In the rows, 128 means zero.
Known rows, with every way that one mark hangs from another:
bobo[vetuved[mizuz[kepuf]]]: [ 89 147  84  69  95 109 120 112 127 122 132 128  89 125 112 134  95 118
 117 129 153 119 146 144 115 145 112 142]
zunuk[tepi[vataduz vetuved[bobo gekal]]]: [149 152  82 156 163 127 156 175  89  86  96 122 119 156 118 168 142 132
 101 145 138 150 158 153 118 113 130 198]
kepuf[tepi[vataduz vetuved[bobo] zunuk]]: [153 213 120 178 181 127 142 137 119 150 148 127 142 145 139 144 126 121
  79 100 124 175 117  86 138 113 173 141]
kepuf[tepi[zunuk]]: [148 203 147 209 152 134 133 110 126 136 197 110 146  95 101 122  89 110
 126  88 157 131 118  78 140 133 177 131]
vataduz[mizuz tepi[vetuved zunuk]]: [211 103 175 127 158 187  68  99 181 125 134 177 208 150 187 140 110 165
 142 136 111 146  97  87 132 153 182 104]
tepi[vataduz zunuk]: [ 92 175 147 117 156 179 122 149 122 155 110 111 117 128  80  97 129 103
 110 116 199 128 153 109 162 135 154 115]
vataduz[tepi[kepuf]]: [ 97 121 182 131  86 176 113  90 173 106 164  95 133 160 103 105 141 148
 162 116 126 101  89  94 121 137 131 108]
vetuved[tepi[zunuk]]: [134 120 167 175 133 132 124 145 134 142 109 119 136  71  78  98 122 103
 178 157 147 130 101 116 129 127 102 108]
mizuz[kepuf vataduz vetuved]: [146  80 166  39 141  82 100 149 152  89 122  70  91 166 182 171 197 153
  78  89  62 100 115 162 146 130 173  65]
bobo[vetuved[gekal mizuz[kepuf] tepi]]: [109  87  86  80  66  69 109 158 117 125  92 119 109 132  94 109 131 101
 159 185 126 144 133 179 106 166  49 166]
zunuk[tepi[vetuved]]: [158 162 101 187 176 140 140 126 108  71 129 122 139  99 128 175 105 149
 133 130 138 109 146 127 121 110 149 171]
vetuved[mizuz[kepuf vataduz]]: [123  67 115  66  98 114 143 156 150 148 116 121 110 157 132 156 152  94
 121 109 142 129 148 137 156 122 126  81]
vetuved[bobo mizuz tepi]: [132  97 105 164 104  92 194 143 106 161 100 183 109 124 106 135 130  85
 165 171 137 186 122 130 107  92  68 128]
vataduz[tepi[kepuf vetuved zunuk]]: [109 121 184 121 103 170  93 111 189 121 126 114 159 176 142  86 143 166
 151 118  99 108  92  97 139 154 127  98]
vetuved[bobo mizuz]: [100 152  89 140 108 105 201 137 110 157 132 184 100 154 124 144  99  99
 120 118 173 172 157 127 111 108 124 138]
kepuf[tepi[vetuved zunuk]]: [163 212 132 200 171 118 124 122 135 135 173 119 171 110 145 136  95 131
 117  95 126 143 116  84 134 131 178 134]
mizuz[vetuved]: [120 180 148 121 166 103 127 107 106  90 137 119 125 130 160 138 138 160
 110 107 130 112 140 144 113 128 176 127]
kepuf[tepi[vataduz[mizuz] vetuved zunuk]]: [202 189 129 164 200 155 103 107 123 148 151 145 194 122 148 141 124 123
  89 114 120 159 117  79 153 122 188 131]
zunuk[tepi]: [142 155 117 197 160 157 151 112  98  71 151 110 114  79  85 161  99 129
 144 124 166  95 147 122 126 110 148 167]
mizuz[vataduz[tepi[vetuved]]]: [164 113 157 107 146 144 107 167 187 106 127  99 151 194 188 194 160 151
 132 123 128 140 105 104 137 128 177  95]
gekal[vetuved[mizuz]]: [ 86 132 108 147 123 132 142 121  98 156 163 155 120  97 174 130  89 134
 134 112 176 105 183 141 115 124 138 137]
gekal[vetuved]: [ 87 158 138 162 139 139 125 129 114 136 184 118 115  76 161 137  83 150
 123  98 165  92 151 137 103 129 164 134]
bobo[vetuved[gekal mizuz[kepuf]]]: [ 84 133  73  60  68  81 115 155 121 122 117 117 101 154 109 117 106 110
 123 143 157 133 162 177 111 177  91 173]
gekal[vetuved[mizuz[kepuf] tepi[zunuk]]]: [109  43 142 136 103 121 113 131 113 172 129 142 109  66 149  95 121 118
 157 141 113  99 149 151 129 133  82  98]
gekal[vetuved[bobo mizuz[kepuf]]]: [ 84  96 106 121  95 108 158 133 110 162 166 156  73 109 172 138  96 130
 101  95 128 122 158 156 102 119 123 117]
kepuf[tepi]: [147 210 133 212 153 126 144 103 119 119 210 101 146  97 107 154  95 113
 125  91 150 136 110  82 118 114 178 141]
tepi[kepuf zunuk]: [ 65 153 169 122  91 149 131 119 154 145 131 100 122 114  66  42 115 125
 138  95 141  91 113 115 152 147 115 101]

Rows:
[110  49 132 124  99 111 135 139 116 162 117 128 123 108 162 107 159 127
 163 153 112 101 137 150 138 110  80 106]
gekal[vetuved[mizuz[vataduz] tepi[kepuf]]]
[206 116 146 132 152 137  88  93 158 137 172 145 178  93 140 146 103 131
 100  95  79 136  89 102 133 137 178  97]
vataduz[mizuz[kepuf[tepi[vetuved zunuk]]]]
[ 90 172  66  88  88  87 130 156 107 122 115 135 119 158 116 116  92 114
 134 153 189 145 173 167 110 170 103 194]
bobo[vetuved[gekal mizuz]]
[ 96 118 199 131  86 184 103 101 181 122 150 103 132 157  99  75 135 148
 163 112 131  98  95  90 144 155 130  97]
vataduz[tepi[kepuf zunuk]]
[165 123 108 129 174 177 122  92 107  86 101 128 160 121 108 135 155 149
 110 142  96 102 126 125 148 100 126 158]
zunuk[tepi[kepuf vataduz[mizuz] vetuved]]
[ 83 103 146 148 112 126 147 135 104 156 135 120  83  96 126 102 149 135
 122 140  97 118 106 145 105 100  91 125]
gekal[vetuved[bobo tepi[kepuf vataduz]]]
[113 125  85 101 115  86 164 153 145 148 110 169 118 165 164 160 117 126
 100 109 102 165 136 141 105 115 119 118]
tepi[vetuved[bobo mizuz[kepuf]]]
[204  56 185  81 134 142  83  66 157  92 161 160 134 166 193 168 156 176
 102 112  42 137  79 122 105 139 183  86]
vataduz[mizuz[kepuf vetuved[bobo]] tepi]
[111 163  80 103 106 103 120  98 120 121 159 122  97 122 115 144  99 115
 113 122 140 125 136 128 118 142 120 149]
bobo[vetuved[mizuz[kepuf[tepi]]]]
[197 113 155 138 140 146  94  86 150 137 186 135 163  77 113 138  99 119
 107  90  96 128  90  98 137 137 178  95]
vataduz[mizuz[kepuf[tepi[zunuk]]]]
[120 145 101 143 154 148 163 121 105  90 100 114 105 142 100 138 156 146
  98 131 100 115 129 133 132  91 111 166]
zunuk[tepi[kepuf vataduz vetuved[bobo]]]
[ 88 149 132  96 113 136 100 120 125 128  88  94  97 111  63  73 146 120
 139 171 130 114  98 130 135 140  73 139]
bobo[vetuved[tepi[kepuf vataduz zunuk]]]
[120  84 156 135 132 155 105 107 108 151 135 123 138  68 130  97 147 139
 139 152 102  98 111 138 121 109 102 118]
gekal[vetuved[tepi[kepuf vataduz[mizuz]]]]
[133  86 130 155 117 123 146 137 114 170  85 164 146  96  94  87 129  85
 192 174 161 146 143 123 145 124  72 110]
vetuved[mizuz tepi[zunuk]]
[123 138 122  88 125 137  98 100 121 118 101 114 123 105  77 105 145 126
 134 179 113 125  87 130 119 126  86 143]
bobo[vetuved[tepi[kepuf vataduz[mizuz]]]]
[140 122 135 129 129 154 116 116 160 121 130 155 167 182 178 158 128 150
 157 139 139 144 132 101 115 133 143 120]
vataduz[tepi[vetuved[mizuz]]]
[148 146 150 102 172 194 102 123 125 160 112 147 156 117  98 106 123 108
 102 125 180 138 140 103 166 133 170 111]
tepi[vataduz[mizuz] zunuk]
[133  63 115 147 116  93 165 164 104 165 123 158  95 115 187 154 138 120
 141 149 123 147 143 151 116  98 102 118]
gekal[vetuved[bobo mizuz[vataduz] tepi]]
[154 150  94 178 155 119 137 161 105  73 115 114 148 120 125 158 110 143
 138 139 137 120 157 152 115 133 134 191]
zunuk[tepi[vetuved[gekal]]]
[ 77 132  93  88  72  84 145 159 140 142  84 136 175 189 134  73 141 132
 138 135 114 137 149 165 126 151  75 151]
tepi[kepuf vetuved[gekal mizuz]]
[143 139 152 148 155  69 150 123  99 101 112 137 102 126 154 142 158 149
 126 145  84 151 104 151  93 107 130 127]
mizuz[vetuved[bobo tepi]]
[139  36 147  65  92 143 116 146 174 147 118 123 116 183 147 143 165 105
 140 118 130 125 140 120 170 140 128  66]
vetuved[mizuz[kepuf vataduz[tepi[zunuk]]]]
[155 110  76 157 143 115 166 127 107  94 114 154 107 126 138 178 115 133
 116 126 102 131 153 143 119 103 119 158]
zunuk[tepi[vetuved[bobo mizuz[kepuf]]]]
[150 162  97 158 195 166 136 133  93  83 105 116 133 119 117 174 139 136
 112 140 146 116 155 124 136  99 147 172]
zunuk[tepi[vataduz vetuved]]
[120 157  98 128 133 104 164 162 134 169  89 190 135 160 168 117  97 125
 109 118 143 173 155 128 130 131 127 126]
tepi[vetuved[bobo mizuz] zunuk]
[ 90 114  87  95  57  73 125 145 111 128  83 120 124 144  83  74 137 110
 173 191 131 139 131 173 113 160  34 181]
bobo[vetuved[gekal mizuz tepi[kepuf]]]
[ 55 153 162  89 115 180 124 127 134 157 103  91 115 140  52  42 155 112
 113 108 156 100 125 113 175 134 114 105]
tepi[kepuf vataduz zunuk]
[171  39 180  58 139  70  94 155 149  94  95  70  99 141 168 164 226 140
 113 133  34 111  88 168 141 118 130  59]
mizuz[kepuf vataduz vetuved[tepi]]
